Each row comes from the steps of one path. Every step used is in the known rows, and no mark comes twice. Write the path behind each row, first mark first.
Known rows:
ragofe, zunid, levo: [-3.87 -0.27 -0.11 -0.34  0.84  0.95  1.83  1.14 -0.92 -1.96  1.04 -1.22
 -1.09 -0.18  0.92  3.28 -2.72  0.09  0.78  2.15 -1.83 -3.15  6.16 -1.85
  1.09  0.40 -0.11 -0.12]
vekob, bonun, mobine, zunid, figig: [ 0.23 -2.18  1.72 -3.84 -1.44  1.00 -4.67 -2.18 -1.02 -0.47 -0.13 -2.83
 -0.64 -0.18 -1.21 -5.39  0.17 -2.28 -2.77  1.91  0.00 -0.41 -0.50 -1.16
  0.78  0.71 -1.82 -1.32]
mobine, figig, levo, zunid, fipi: [-1.26  3.17 -2.27  0.68 -2.47  0.69  3.42  0.44  3.30 -2.46  0.66  0.43
 -0.97  0.55 -0.28  2.95  2.02  1.59  1.38  2.34  0.28  7.84  0.68 -3.40
 -0.23 -0.50  2.97  3.26]
mobine, figig: [-1.12  2.24 -0.81  1.72 -0.39  2.53  2.91 -1.81  3.60 -0.16  2.88 -2.76
  0.81  1.92 -0.78 -0.59  0.96 -2.52 -1.54  1.35 -0.79  0.72  2.01 -2.69
 -0.23  2.00 -1.18 -0.30]
bonun, levo: [-1.47  0.03  2.58  2.56  1.75 -0.20  5.75  1.30 -1.83  1.05 -0.21 -0.02
  1.56  2.35  2.26  1.86  1.04 -0.16 -0.79  1.70 -1.50 -3.80  0.19 -2.49
 -1.68 -1.61 -4.34 -0.24]
levo, zunid, figig: [-0.21  0.47  0.10 -3.52  0.42 -3.64  2.44  0.44 -1.38  1.47  1.76  0.13
 -2.95 -0.54  1.16 -0.17 -0.47 -1.19  1.34 -0.19 -1.39  2.91  0.81  0.01
 -2.95  1.62  3.85 -3.72]
vekob, bonun, levo, zunid: [ 0.26 -0.73  3.22  0.32  1.46 -2.41  1.12  0.49 -4.63  1.69 -2.28  2.23
  1.12  0.15  2.58  0.94  2.37 -1.37  2.56  1.39 -0.40 -1.49 -0.80 -1.03
 -1.43 -2.56 -1.82 -2.03]
ragofe, zunid, figig: [-3.44 -0.34  0.32 -1.96  0.89  0.16  2.30 -0.17 -0.28 -1.67  2.25 -1.16
 -2.05 -0.35  1.69  0.59 -0.86 -2.48 -0.72  1.24 -3.65 -1.47  2.86 -0.45
 -0.14  1.63  1.93 -4.11]
vekob, bonun, mobine, figig, levo, zunid, fipi: [ 0.87  0.44 -0.29  0.85 -1.29  1.52 -2.52  0.56  0.85 -1.40 -2.46  1.46
 -1.01  0.14 -2.04 -1.75  1.62  0.82 -0.09  0.86  1.07  5.42 -2.36 -3.20
  2.01 -1.77  1.36  2.38]
zunid, vekob, bonun, mobine, figig: [ 2.76  2.12 -1.34  0.44  1.31  2.75 -3.80  0.21  1.37  1.38 -0.64 -1.68
  3.93  1.26 -0.66 -2.75  0.81 -0.85  0.32 -3.70  1.40 -3.01 -1.12  1.32
  0.74  1.56 -1.90  0.85]
vekob, bonun, mobine, zunid, fipi: [-1.51 -3.58  3.24  1.15 -1.09  3.10 -2.90 -1.11 -0.59 -0.69 -0.47 -3.97
 -1.41 -0.57 -5.70 -4.69  1.76 -0.58 -2.31  2.33 -0.93 -0.26 -0.32 -2.50
  1.28 -1.58 -2.04  3.29]
levo, zunid, figig, ragofe: [ 1.29 -1.08  0.55 -3.63 -0.79 -4.10  1.09  0.23 -1.44  1.58  2.51  2.42
 -5.81 -3.57 -1.02  0.79 -0.96  1.36  1.03 -0.21 -0.41  4.03  0.71  2.87
 -1.19  1.72  5.57 -2.41]
bonun, levo, zunid, figig: [-0.65  0.77  1.64 -3.80  1.40 -4.40  4.54  0.83 -3.02  0.70  0.22  2.83
 -0.59  0.99  4.58  1.81  0.27  0.39  1.48  0.53 -1.84  1.97 -0.31 -0.82
 -3.48 -0.71  1.00 -3.30]
ragofe, zunid: [-3.14 -1.05  1.98  2.81  1.15  2.10  3.94  0.98 -0.68 -0.74  1.95 -2.36
 -0.81 -0.59 -0.40  2.22 -1.10 -2.32 -0.65  0.54 -2.90 -4.64  2.96 -1.26
  0.30 -0.06 -0.67 -1.72]
mobine, zunid, fipi: [-4.45 -2.13  2.25  1.50 -2.41  2.38  2.69 -1.44  1.28 -2.00  2.48 -6.41
 -2.12 -0.11 -5.32  0.01  2.19 -0.05 -1.35  3.92 -1.94  1.72  3.74 -2.84
 -1.41 -0.25 -0.06  4.84]
kerum, zunid: [-1.46 -0.19 -0.44  0.78 -0.26 -0.83  5.02 -1.18  1.41  2.15  3.87 -3.22
  0.40  3.29 -5.25  0.72  0.29 -3.15  0.02 -0.56 -2.08 -3.72  2.47 -1.25
 -0.05  2.46  1.02 -1.66]
vekob, bonun, mobine, figig, ragofe: [ 2.82 -1.24  1.27  1.09 -0.33  2.62 -3.25 -1.50  0.89  0.89  0.82  0.33
 -1.14 -1.91 -3.85 -4.23 -0.14 -0.61 -3.16 -0.16  0.52 -0.44 -1.50  0.59
  3.72 -0.06 -1.42  0.49]
mobine, figig, ragofe, zunid: [-0.81  0.58  0.59  1.13 -0.71  2.84  1.54 -1.67  2.79 -1.71  4.67 -0.09
 -2.19 -3.48 -2.49  1.80 -1.14 -0.08 -2.20  0.98 -2.66  1.32  3.29  1.10
  2.74  1.46  1.64  0.21]
zunid, figig, vekob: [-1.51 -0.18 -2.12  0.38 -0.06 -1.66  1.95 -1.28  1.53  0.26 -0.67 -0.73
 -0.09  2.18  1.17 -1.31 -0.89  0.37 -1.56 -1.95  0.74 -0.95 -0.77  0.75
 -1.97  1.25  0.66 -0.60]
figig, levo, zunid, vekob: [ 2.22  2.44 -3.10  0.74 -0.94 -1.85  1.58  4.14  0.04  0.24 -0.22  0.24
  0.40  0.83  3.53  5.93 -0.65  1.41  4.32 -1.19  2.98  0.36 -1.09  0.96
 -2.57 -0.18  1.43  2.28]
figig, vekob, bonun, levo: [-1.04 -1.56  0.77  4.80  1.32 -0.64  0.70 -0.39 -1.36  0.99 -4.30  1.64
  4.01  2.63  2.36  0.15  1.54  0.46 -0.16 -0.84  1.66 -4.81 -2.20  0.05
 -0.98 -2.55 -4.62  1.00]

Write each row's path:
[-1.94 -2.29 -0.09 -0.53  1.59  0.30 -2.35  0.17 -0.18 -1.35 -2.34  0.50
  0.31  0.43  0.73 -2.52 -2.63  0.20 -2.43 -2.56 -1.43 -2.57 -1.79  1.07
  1.05 -0.37  0.50 -2.70]	ragofe, zunid, figig, vekob, bonun, mobine
[ 0.92  0.70 -1.26  1.65 -1.54 -1.86  3.48  3.12  0.10  0.20 -0.27  0.82
 -1.77  0.96  2.63  4.14 -0.30  0.93  1.97  1.77  1.80  1.21 -0.64 -1.64
 -1.55 -0.89  0.64  0.54]	figig, levo, zunid
[-1.07 -2.31  2.11  2.82  0.37  1.72  2.66  1.05  0.14 -0.25  3.71 -0.20
 -4.55 -3.98 -3.12  2.61 -2.28  0.68 -1.32  0.99 -2.39 -3.12  2.10  1.96
  2.13  0.38  1.34  0.18]	figig, ragofe, zunid
[-0.13 -1.43  1.27  3.01  1.78 -2.86  0.76  0.30 -2.48  1.80 -4.57  3.10
  3.33  1.37  2.33  0.70  0.72  1.33  1.40 -1.56  1.16 -1.87 -2.66  0.90
 -2.13 -2.98 -2.02  0.26]	figig, vekob, bonun, levo, zunid
[ 2.87  1.01 -0.82 -0.64 -0.58  0.93 -2.88  0.81  0.49 -0.25 -1.71  1.69
  0.40  0.41  0.40 -1.91  0.13 -0.55 -0.31  0.56  1.71  2.55 -3.01 -1.75
  1.59 -0.82 -0.05 -0.59]	vekob, bonun, mobine, figig, levo, zunid
[-5.42 -1.61  2.36  4.21  0.52  3.01  5.01  1.44  0.07 -1.62  1.61 -2.58
 -2.83 -1.48 -4.31  2.23  1.09 -0.51 -0.17  0.87 -4.05 -1.11  2.97 -2.60
  0.57 -1.60  1.58  1.26]	ragofe, zunid, fipi
[-2.25 -0.85 -0.26 -3.62 -1.23 -1.57 -2.44 -4.60 -0.23 -2.21 -1.70 -1.30
  2.91  1.62  3.30 -1.09  1.46  0.56 -1.44  2.49  0.51  0.91  0.63  0.82
 -2.12 -0.80 -2.68  0.50]	mobine, zunid, figig, vekob, bonun, levo
[-2.34  1.18 -2.07 -1.64 -1.42  0.55  1.79  0.77  0.54 -3.48  1.07  0.65
 -1.55  0.03  4.07  3.63 -1.34 -0.99 -0.05  2.57 -1.19 -0.09  1.40 -1.07
  0.48  0.14  1.08 -1.89]	ragofe, zunid, figig, levo
[ 0.65 -0.82  0.32 -1.82  0.22  2.42 -5.44 -0.95  0.12 -1.88  0.25  1.83
 -1.45 -2.81 -2.15 -1.89 -2.78  1.66 -1.84  1.02 -0.58  0.77  2.13  0.43
  5.07  0.59  0.13  0.45]	vekob, bonun, mobine, figig, ragofe, zunid, levo
[ 0.38 -1.29  0.06 -2.08 -1.15 -1.27  1.06 -1.13  0.06  0.68  3.19  0.66
 -5.42 -2.99 -0.44 -0.53 -0.56  0.36 -1.38  1.19 -0.49  0.42  1.08  2.27
  0.64  2.11  1.89 -1.28]	zunid, figig, ragofe
[ 0.57  1.49  0.56  1.22  1.98  0.21 -1.07  1.39 -2.64  1.86 -2.25  0.41
  4.42  1.55  3.28  2.09  2.45 -0.82  3.09 -1.54  0.97 -5.78 -0.41  1.88
 -0.94 -0.81 -4.07  0.53]	zunid, vekob, bonun, levo
[ 2.10  0.69 -0.06  0.01  1.53 -2.22 -1.83  1.93 -2.66  3.01 -1.04  0.08
  1.16 -0.80  0.32  1.41  1.37 -1.37  5.00 -2.78  0.92 -1.49  0.35  3.09
 -2.08  0.28  1.98 -0.69]	levo, zunid, vekob, bonun
[ 1.14 -1.82 -0.24 -1.60  1.05 -3.87 -2.28  0.83 -1.25  1.94 -2.99  2.10
 -0.90  0.50  0.29 -3.48 -2.20  1.23  0.02 -3.57  1.40  1.99 -3.82  1.58
 -1.47  0.20  2.79 -2.21]	levo, zunid, figig, vekob, bonun, mobine
[-0.60 -2.90 -0.96  0.57 -0.28  0.31 -4.99 -0.69  0.17 -1.18 -3.31 -1.98
  2.26  1.72 -1.40 -3.33 -2.50  2.84 -1.95 -0.07  2.92 -1.72 -0.09 -0.56
  0.52 -0.50 -3.44  3.78]	figig, vekob, bonun, mobine, zunid, levo
[ 0.63 -3.23  0.31  5.66  1.44  1.21 -1.46  1.09  0.04  1.98 -3.82 -0.16
  1.59  2.23 -1.98 -4.15 -1.34  1.13 -2.81 -2.99  2.22 -5.15 -4.04  0.20
  0.47 -1.49 -3.09  1.38]	figig, vekob, bonun, mobine
[-0.29 -0.26 -1.50 -3.87 -2.29 -2.79  2.41 -3.22  1.79  1.29  5.34 -0.27
 -3.04  0.07 -4.88  0.11 -0.94 -1.25 -0.06 -0.49 -1.78  0.40  2.14  2.18
  1.50  3.43  4.93 -2.54]	kerum, zunid, figig, ragofe
[-0.70  1.22 -1.53  3.77 -0.21  1.94 -1.17 -3.74  3.45 -0.56 -1.69 -0.72
  3.77  1.91 -0.05 -1.61  1.59 -0.87 -1.58 -0.94  1.92 -0.08 -0.45  0.03
  0.38  1.06 -1.73  0.85]	mobine, figig, vekob, bonun
[ 0.52  2.45  0.16 -0.67  1.14  2.01 -1.93 -1.70  0.67 -1.77  1.56  2.71
  2.18 -3.22  1.35  3.35  0.77  0.75  0.89 -0.49 -0.91  0.13  2.28  3.73
  2.48 -0.11 -0.73  0.65]	mobine, figig, ragofe, zunid, vekob, bonun, levo
[ 0.88  3.36 -2.49  0.09 -1.97 -0.06  2.35 -0.12  3.18 -1.62  0.86  0.63
  0.39  1.23  2.17  3.00  0.23 -0.02  1.03  1.96  1.42  4.98  0.56 -2.27
 -0.81  0.82  1.12  0.52]	mobine, figig, levo, zunid
[ 1.45 -1.54  1.83  0.97  0.36  3.44 -3.55 -1.02  0.54 -0.77  0.73  1.01
 -1.71 -3.33 -2.79 -3.11 -1.20 -0.33 -2.73 -0.21 -1.32 -0.87 -0.26  0.68
  4.71 -0.13 -0.06 -0.85]	vekob, bonun, mobine, figig, ragofe, zunid
[ 3.83  1.05 -0.87  0.83  0.60  2.23 -4.98  0.25  1.66  1.41  0.69 -0.09
  1.25 -1.89 -2.73 -2.18 -0.50  0.54 -0.04 -3.24  2.00 -1.76 -1.62  3.68
  2.32  1.48 -1.08  2.04]	zunid, vekob, bonun, mobine, figig, ragofe
[ 0.14  0.63  1.19 -1.47 -0.30  0.74 -2.33 -1.54 -1.30 -0.76 -0.04 -3.10
  4.76  0.57  2.35  1.88  2.61 -0.74  1.80  1.51  0.82 -2.64  1.98  1.45
 -2.13 -0.18 -4.83  2.34]	mobine, zunid, vekob, bonun, levo
[ 3.45 -0.26  0.42 -0.40  2.43 -1.86 -2.51  3.68 -2.28  3.35 -1.49  0.56
  1.01 -0.27 -0.68 -0.23 -0.82  0.02  3.17 -4.03  1.22 -1.84 -2.09  2.36
 -1.41 -0.12  1.34 -0.17]	levo, zunid, vekob, bonun, mobine
[ 0.34 -0.12  1.91 -3.88  0.77 -4.39  3.46  0.39 -2.91  1.26  1.71  3.98
 -3.10 -1.87  2.34  1.95 -0.60  2.91  0.97  0.63 -1.42  3.22 -0.29  1.27
 -1.74 -1.12  2.04 -2.14]	bonun, levo, zunid, figig, ragofe
[ 0.28  1.38 -1.05  1.23 -1.07  1.48  2.38  2.14  2.92 -1.67  0.17  0.44
 -1.89  0.98 -2.97 -0.80 -1.44  3.55 -1.26  0.16  0.28  6.35 -2.62 -4.11
  0.60 -1.47  2.03  3.40]	bonun, mobine, figig, levo, zunid, fipi
[ 3.35  2.10 -0.84 -1.57  1.70 -0.41 -3.09  1.49  0.04  2.02 -0.28  0.54
  2.15  0.12 -0.28 -1.16 -0.31 -0.13  2.50 -3.99  1.02  1.72 -1.36  1.68
 -0.83  1.13  2.00 -0.43]	levo, zunid, vekob, bonun, mobine, figig
[ 3.03  2.21 -2.65  0.04 -1.27 -1.33 -1.38  3.37 -1.07  0.55 -1.98  1.77
  1.12  0.12  3.76  4.60  1.20  0.29  4.83 -0.36  3.88  0.19 -1.12  1.49
 -1.08 -0.84  0.73  1.44]	figig, levo, zunid, vekob, bonun
[ 3.21  3.33 -2.98 -0.49  0.04  0.62  0.03  3.11  2.92 -0.76  0.27  0.46
  2.02  1.95  1.26  0.59 -2.68  2.53  0.30 -3.03  1.84  3.12 -2.94 -0.66
 -0.70  0.57  0.64  1.73]	bonun, mobine, figig, levo, zunid, vekob
[-1.54 -1.54 -1.14 -2.92 -2.20 -0.63 -3.42 -4.66  0.97 -2.08 -0.67 -3.29
  1.27  0.98  0.94 -2.18  1.11 -0.70 -1.85  1.71  0.92  1.00  1.22  1.24
 -1.63  1.43 -0.79  0.23]	mobine, zunid, figig, vekob, bonun
[ 0.00  0.24  2.45 -3.78  0.79 -3.51 -0.14 -0.68 -4.47  1.39 -2.32  3.56
  0.52 -0.23  4.27 -0.24  2.72 -0.85  2.60  1.34 -0.87  0.87 -0.39 -0.11
 -1.56 -1.27 -0.08 -3.93]	vekob, bonun, levo, zunid, figig
[ 2.13  0.86 -0.97  1.16 -1.01  3.19 -2.78 -0.17  1.68 -1.09 -2.06  0.05
  1.32  1.71  0.58 -2.66  0.65 -1.07 -1.94  1.36  2.04  0.19 -2.54 -2.68
  2.62 -0.60 -3.17  0.54]	vekob, bonun, mobine, figig, levo
